Each row comes from the steps of one walk. Every step used is in the known rows, and no mark comes twice. Write the walk behind each row, first mark first.
(in the rows, 128 means zero)
Known rows
K/Z/R: [123 140 128 114 110 131 149 116 129 145  43 139 127 121  98  61 142 152
  95]
R/E/F: [110 129 116 123 128  97 124 121 117 115  56 149 116 133 158 112 138 162
  95]
F/E/R/G: [118 141 120 111 100 108 159 135 132  90 101 147 137 135 133  84 183 148
  92]
Z/R/G: [123 143 133 121 104 109 155 126 129 111  95 152 137 135 118  49 157 140
  94]
F/E: [118 140 126 117  97 129 137 118 131 110  82 141 127 115 123  41 131 126
 121]
E/F/G/R/Z: [ 76 132 121  93  86 127 142 115  95  85  21 152 127 136 172 163 153 161
  61]
E/R/G: [116 139 126 115 129 100 151 139 133 112 103 154 138 142 124 141 183 153
  87]
F/G: [122 141 140  95 108 122 140 116 121 104  91 141 126 120 115  95 125 131
  95]
E/F/G/R: [ 82 137 124  90  99 123 133 111 114  95  33 151 115 129 145 133 137 152
  73]
G/R: [ 75 146 128 116 107 116 128 133 128 123  65 154 120 120 116 139 143 131
 118]
F/E/R: [121 137 118 113  92 118 142 129 132 102  80 144 127 124 129  71 171 139
 102]
G/F: [ 99 141 127 123 119 129 129 114 124  92  78 154 121 121 115 107 130 151
 110]
K/Z/F/E/R/G: [119 133 117  94  99 128 178 111 124 118  66 138 137 132 135 133 185 201
  66]
K/Z: [114 137 130 115 141 133 138 118 131 153  54 137 129 120  99 126 130 153
 108]
F/E/R/Z/K: [117 136 113 104  73 125 152 120 118  79  60 147 142 135 155  94 191 188
  53]
G/R/Z: [ 70 142 125 118  94 121 139 139 113 112  55 156 131 125 142 167 157 140
 103]
E/F: [119 128 120 124 132 122 118 111 126 132  48 150 126 131 144 109 127 158
  95]

Write each row's walk
[120 141 127 120  89  93 146 133 120 106  86 149 117 124 127  40 152 135
 102]  Z/R/E
[ 78 135 121  81  78 129 142 103 101  72   9 153 130 139 170 158 157 201
  28]  E/F/G/R/Z/K
[ 71 136 113 116 109  94 126 131 115 106  35 158 107 131 159 148 150 161
  96]  G/R/E/F
[124 130 128  96 117 125 134 101 119 103  52 144 124 133 144  99 124 154
  75]  E/F/G
[ 77 137 118 101  49 138 158 116 102  94  54 151 128 117 169 132 160 167
  89]  G/R/Z/F/E
[ 71 149 132  87  86  94 148 133 109  76  81 148 108 120 127 134 148 129
  94]  F/G/R/E
[119 140 132 114 123 120 165 119 130 132  65 142 138 132 101  77 155 160
  87]  K/Z/R/G
[125 134 125 108  80 136 147  99 123 114  82 143 126 114 142  68 130 160
 102]  Z/F/E
[102 143 126 114 116 130 166 110 122  93  55 148 131 133 103  77 156 176
  79]  K/Z/R/G/F
[104 144 120 109  88 138 175 105 120  70  49 141 131 127 109  22 157 171
  84]  K/Z/R/G/F/E
[ 77 145 130  77  69 101 157 117 102  83  82 150 107 116 147 157 148 164
  75]  Z/F/G/R/E
[119 132 127 105 124 139 147 100 123 160  53 139 127 118 119 150 130 187
  89]  K/Z/F
[114 138 128 113 105 127 137 115 119 110  65 149 142 132 140 126 152 183
  67]  R/Z/K
[ 80 147 136  88  90 119 144 123 118  95  72 149 118 117 114 129 139 128
  97]  F/G/R
[ 97 142 121 117 124 108 151 128 126  73 102 159 132 143 124 153 184 171
  83]  E/R/G/F
[114 133 114 113  77 123 152 134 114  92  69 145 138 129 155  99 185 149
  87]  F/E/R/Z
[114 130 124  95 111  99 138 114 109  88  63 143 114 133 158 101 133 158
  72]  R/E/F/G
[121 131 119  86  98 109 159 104 106 100  15 134 114 131 140  62 144 175
  55]  K/Z/R/E/F/G
[124 131 113  94  89 137 162 105 124 130  52 135 126 119 130 119 168 193
  72]  K/Z/F/E/R
[ 73 144 133  90  78 124 152 129 100  85  59 149 130 124 143 157 154 135
  81]  F/G/R/Z
